What can hang from each mark:
tuzil: mekozo
mekozo: bapigap tuzil
dasi: bapigap nepo vudeke
tekuv: nepo vudeke
bapigap: dasi mekozo musamo
musamo: bapigap
nepo: dasi tekuv
vudeke: bokadi dasi tekuv

Every row comes from one small tree of marks. The marks that hang from a mark follow it in brackets, in alphabetical order. Every link used is in the known rows. Which tree was each row made from?
Known rows:
nepo{dasi{bapigap{musamo} vudeke} tekuv}: [  4  52  -2   7  -1  20  -8  17  17 -40 -23 -20 -23  23 -19 -30  19 -34
  -2  23 -11  22  25  -4   9]
tekuv{nepo vudeke}: [  3 -25 -24  16 -47  -5 -47 -22 -32  38  11  15  29  -8  12   6 -12  13
  13  -3  10   2 -53 -14   2]
nepo{tekuv}: [ -2  29 -37  -7   7  10  -6  -6 -18  16  32   3  12  -8   7 -13  25   5
 -10  11   1  19  47   1  -2]
nepo{dasi}: [  1   5 -14 -26  18  15   2 -26 -35   7  29  -8  21  17  39 -44 -21   0
 -25  15 -10   1   9  26  43]
nepo{dasi{bapigap} tekuv{vudeke{bokadi}}}: [ -1  28 -26  -8  -7  14 -46  -1   3 -42 -37  22  14 -15 -24 -62  30   2
   1  11  -6 -16  40 -21 -23]
dasi{bapigap{musamo} nepo vudeke}: [-10 -12  14  19 -13 -24 -11   3  54 -76 -45 -30 -48  12 -26  21   9 -14
 -11  21  -8  23 -60 -12  24]
mekozo{bapigap{dasi musamo} tuzil}: [ -3 -39  25 -11   6  51  22  14  -5  29  33  33  -6  37  -7  -3   1 -26
  16  10  -9 -19  59 -10   6]
musamo{bapigap}: [ 13   9 -13  -1   3 -25  -8 -18 -24  35   1   4  -2 -36   9  41   0 -19
 -10   1 -19  37  -1 -15  -5]
tekuv{nepo vudeke{bokadi dasi}}: [ 31 -22 -25  -4 -43 -15 -28 -26 -20  45  14   8  35 -11   1  23   4  22
  -1 -18   3 -55 -44 -13 -48]
tekuv{vudeke{bokadi}}: [ 22 -24 -24 -15 -18 -17 -62 -33  -9   2 -12  20  31 -10   1 -25   9  28
   1  14  14 -20   2  -8 -39]
tekuv{nepo vudeke{bokadi dasi{bapigap}}}: [ 25 -22 -19   5 -40 -22 -47 -27  -4  19 -10  11  24 -21 -17  37   6  15
   4 -23   0 -53 -52 -36 -44]
mekozo{bapigap{musamo} tuzil}: [ 14 -46   9  -1  -2  50   1  18   2  23  44  15  -7  29 -11  -1   9 -29
 -12  34 -24 -16  61 -25  -9]
musamo{bapigap{dasi{nepo{tekuv}}}}: [-27  20  -8  -7   8 -15  42   3 -13  13 -18  22 -12 -42   0  21  18 -11
  10 -25 -11  32   0   3  10]
bapigap{dasi{vudeke{bokadi}} musamo}: [  8  17  29 -21 -13  -8   7 -14  10  11  -8   6   0  45   8  18   5  -4
  37   3  29  11  -7  33  -2]
musamo{bapigap{dasi{nepo}}}: [-23   1   2 -10   8 -25  35 -12 -17  14 -19  17  -9 -37  10  28   0  -8
   7 -25 -11  28 -21   6  21]
bapigap{dasi{vudeke} mekozo{tuzil} musamo}: [ 21  19  27  10  -1   0  32  35  20  22  -4  22   7  52 -13   5 -29  -6
  43 -28  12  29  23  30  -3]
musamo{bapigap{mekozo}}: [ 22  24 -18  12   7 -22  -8  11 -17  44   4   5  22 -34  -1  26 -16  -4
   2 -22 -16  44  15   3 -21]
musamo{bapigap{dasi{vudeke}}}: [  9  25  10 -14   3 -32   3 -18 -23  42 -26  -8 -19 -23   4  42  -4 -29
  17 -10  -9  31 -17   1   6]
musamo{bapigap{dasi mekozo}}: [  5  31  -3   2  15 -18  13   7 -24  51  -4  22  23 -27   2  26 -23  -2
  30 -45   1  43  13  18  -7]
tekuv{nepo}: [ -5  -3 -15  -5 -29  -3 -16 -23 -36  59  49  -2  24  -6  31  36  -5   0
  -9   3  -8   8 -39   3  39]
dasi{bapigap{musamo} nepo{tekuv} vudeke}: [-17  16   0  23 -16 -10  -2  24  59 -79 -45 -24 -51   4 -42   8  36 -18
  -6  21  -8  27 -25 -16   5]
dasi{bapigap{musamo} nepo{tekuv}}: [-40   0 -11  28  -4   6  14  19  47 -78 -20  20 -20  -5 -27   3  32   2
  -3   0   1  35  -7 -19  11]
nepo{dasi{bapigap vudeke{bokadi}} tekuv}: [ 11  56 -12 -30   0   6 -35   4   8 -26 -24 -27 -13  -7 -22 -34  40 -23
 -19  34 -28 -17  36  -6   1]
musamo{bapigap{dasi}}: [ -5  15   2 -10  10 -22  13 -22 -30  40  -9  20  -1 -29  14  40  -7 -17
  19 -23  -3  34  -4   0  10]
bapigap{dasi{nepo vudeke{tekuv}} musamo}: [-30  -2  28  15   1 -12  38   1  15 -21  -7  -6 -16  34  15  10 -16   7
  18   3  39  14 -34  12  16]
dasi{bapigap}: [ -5  -5  -8   2  12 -15 -51 -35   2 -20  -6   1  -1 -11  -2  24  -6  -3
  -8   5  -1  15 -10 -31  25]
nepo{tekuv{vudeke{dasi}}}: [ 19  10 -50  11   4   5  -6  -6 -14   4   6   6  13  -5 -10 -25  13  16
  -1 -15  15 -11  31 -12 -52]
dasi{nepo vudeke}: [  0 -13 -12 -19  -4 -27   2 -11   9 -23  -6 -51 -27  -1   7 -10   6   4
 -38  32 -18  -2 -44  20  34]
tuzil{mekozo{bapigap}}: [ 11 -41  31   4  13  75  -3   4 -40  24  38 -17   0 -11  42 -36  -4  -5
 -12  13   1 -28  22  26  -6]
dasi{vudeke{tekuv}}: [ 18  11  -7   3   8 -28 -44 -25 -17  24  17 -56  -8   0  19  18 -15  -2
 -30  46  10  -7  -9 -27  -3]

Which tree is each row?
[ 10 -28  61  11   4  75  19  17 -23  17  15 -15 -15  22  33 -26  -7 -18
  24   2  21 -16   9  43 -10] | tuzil{mekozo{bapigap{dasi{vudeke} musamo}}}
[ 13  17  14  -1   0   4 -21 -10   9 -36 -22 -28 -19  34   0 -16 -14 -29
  -6  24  -9  16 -19   3  32] | nepo{dasi{bapigap{musamo} vudeke}}
[-19  25   0 -43  -1 -16  21  -3   6  -8 -16 -10 -13  -6  -2 -15  34  11
   3   6  -1 -20   0  31  16] | bapigap{dasi{nepo{tekuv} vudeke{bokadi}}}
[-17 -23   5  33   0  -6  15  36  58 -65 -20  31  -5   2 -34   5  -7  10
  -5 -18 -14  27  -8 -17  13] | dasi{bapigap{mekozo{tuzil} musamo} nepo}
[ 11  -3   6  34   2  -2 -19  20  37 -23  -8  33   9  16 -27  23 -18  -5
  12 -16  -3  34  20 -27  -6] | dasi{bapigap{mekozo{tuzil} musamo}}
[-15  41 -23  -7  17  24 -12  -1  -8 -28   0   3   2  -5  -4 -40  15 -15
 -13   9 -15   9  42 -10  25] | nepo{dasi{bapigap} tekuv}
[-21 -52  24 -10   5  47  44  24   9   2  26  31 -15  28 -11 -15   8 -17
   4   8 -15 -23  40  -3  17] | mekozo{bapigap{dasi{nepo} musamo} tuzil}
[-14 -24  20 -10   0  40  17  13   3   0  17 -23 -17  37  -4 -19   4 -12
  17  16   8 -10   4  29  14] | mekozo{bapigap{dasi{nepo vudeke} musamo}}
[  9  19  13 -49   3 -23 -15 -35 -15  30  -4 -14   2  11  14   6   5   3
  13   7  11 -18  -5  26  15] | bapigap{dasi{vudeke{bokadi}}}
[-15 -23  -7  47  28 -18  28 -10  25 -46  12 -14 -12  -4   0  42 -23  19
 -31 -12  24 -30 -27 -58 -29] | vudeke{dasi{bapigap{musamo} nepo} tekuv}
[ 33  -6  -7  27  22  -7  20   6  26  -7  10   9   5  21 -22  37 -26   1
  -4 -43  -3  -9  13 -22 -33] | vudeke{dasi{bapigap{mekozo{tuzil} musamo}}}
[ -1  -5  -4 -20  -4 -40 -19 -13  14 -17   0 -50 -14 -25   6   2  19  20
 -50  54  -6 -43 -25 -15  -9] | dasi{nepo vudeke{bokadi tekuv}}
[ 41 -25 -31 -13  -4 -19 -30 -36  -9   7  -4   7  28  -3  -3 -10  -1  31
  -9 -10  15 -51  -2 -10 -66] | tekuv{vudeke{bokadi dasi}}
[ 12 -28  18 -35  13  29  -7   0 -18  44  20 -11 -25  16 -12  -8   5 -34
  -6  27 -31 -45  48 -14  17] | mekozo{bapigap{dasi{vudeke}} tuzil}
[ 13 -21 -19  -6 -56 -13 -59 -24 -21  40   5  22  39 -18   5  10  13  20
   9   7   3 -25 -41 -11 -22] | tekuv{nepo vudeke{bokadi}}
[  7  26 -35 -21  -8  22 -21   1 -16 -12  -7  21  28  -4   0 -79  28  10
  -5  16  -2 -18  50   8 -27] | nepo{dasi tekuv{vudeke{bokadi}}}
[ 10  20   3   0  14 -20  24  17 -15  53 -11  37  11 -28  -8  30 -19 -13
  22 -41 -20  31  30  -2  -7] | musamo{bapigap{dasi mekozo{tuzil}}}
[  6  -6   1   7   2 -33 -17  26  49 -52 -41 -28 -33 -16 -43   3  -4  -4
 -27   6 -40  -2 -24 -21  23] | dasi{bapigap{mekozo{tuzil}} nepo vudeke}
[-17   7  -9  13  -5   4 -15 -20 -47  47  58 -13  30  -9  47  13 -27   5
 -27  23   9 -17 -17 -30  27] | vudeke{tekuv{nepo{dasi}}}
[-12  -4   5  -4   0 -49 -50 -13  40 -57 -37 -46 -31 -38 -22  23  23   9
 -42  47 -11 -39 -38 -53  -4] | dasi{bapigap nepo vudeke{bokadi tekuv}}
[  2  21 -22 -37 -15 -21   0  11  24 -25 -10 -39 -21 -20 -17 -18  57   8
 -36  42 -26 -24   2  15 -10] | dasi{nepo{tekuv} vudeke{bokadi}}
[ -3 -36  54  14   9  85  28  14 -28  17  28   8  -1  17  41 -30  -9  -9
  26  -9  26 -12  19  43  -6] | tuzil{mekozo{bapigap{dasi musamo}}}
[-28   0   9 -12  16 -26  15 -19 -10  -4  -4 -25 -15   0  21  -2 -15  15
  -5   7  20 -14 -33   5  35] | bapigap{dasi{nepo vudeke{tekuv}}}
[ 23 -39 -33 -13  -6 -22  -7 -26   4 -21 -13   6  19 -12  -6 -21   6  41
 -19 -12   7 -55 -19  -3 -54] | tekuv{vudeke{bokadi dasi{nepo}}}
[  0  -2 -11  36  10 -19 -14 -28 -17  31  39 -24   8 -22  12  76 -28   5
 -27 -15  12 -46 -38 -72 -16] | vudeke{dasi{bapigap} tekuv{nepo}}
[ -7   7   2   0  12 -22  47  27  -3  25 -17  35   3 -37 -12  21 -12  -4
  10 -45 -26  25  11   3   7] | musamo{bapigap{dasi{nepo} mekozo{tuzil}}}
[ -7  16  29  14   2  -8  11 -12  -3  12   3  -5  -6  44  20  23 -23  -4
  33   5  48  21 -12   4   0] | bapigap{dasi{vudeke{tekuv}} musamo}
[-13  18  -5   3  13 -22  36  18 -10  23 -13  20  13 -34   0  15 -17   8
  19 -47  -7  36  -4  24   4] | musamo{bapigap{dasi{nepo} mekozo}}
[ 22  20  11 -18  15 -14   8  14  -4  41  -1   3   9  18  -7  -6 -29   2
  19 -25  -7   1  26  23  15] | bapigap{dasi{vudeke} mekozo{tuzil}}
[-23 -10  -2  36   1  -3   6  26  50 -67 -14  14   6   5 -22   2 -11  21
   5 -22   6  38 -24   3  14] | dasi{bapigap{mekozo musamo} nepo}
[-10  17  18  13  -2  -3  47  37  27 -13  -7   0   9  45  -4 -14 -26  20
  39 -35  29  36 -19  64  10] | bapigap{dasi{nepo vudeke} mekozo musamo}
[ 24  -2   0  25  -2  10  19  35  20  16  28  37  29  36  -7   2 -23   7
  10 -15   1  36  43  11 -18] | bapigap{mekozo{tuzil} musamo}
[-40   1 -25   7   8  -7  -3   2  29 -65 -16   4 -18 -32 -23  -5  30   7
 -21   3 -14  13  -4 -25  26] | dasi{bapigap nepo{tekuv}}
[ 19  21   0 -30   8  -8 -27 -22 -22  11  13 -44   8   6  26 -28  -6  -3
 -38  51  -8 -37   9   0   6] | nepo{dasi{vudeke{bokadi tekuv}}}
[-16 -46  54  14   8  81  46  22 -18  -5  22   7  -9  12  39 -38  -4  -1
  18 -10  21 -17   4  47   4] | tuzil{mekozo{bapigap{dasi{nepo} musamo}}}
[-14  40 -11 -10  12  -6  31  34   5   4  -5 -13   9   4 -10 -34  -4  24
  19 -31   8  12   9  52  14] | bapigap{dasi{nepo{tekuv} vudeke} mekozo}
[ 11 -43  42  21   3  82  11  17 -25  12  37  -6  -2  10  38 -29  -3 -11
   3  12  14 -11  20  31 -18] | tuzil{mekozo{bapigap{musamo}}}
[-41  -4   1  17  -9  16  49  14  15 -37 -15  48   4  29   0 -27   9  19
  43 -29  41  33  -4  27   1] | bapigap{dasi{nepo{tekuv{vudeke}}} musamo}
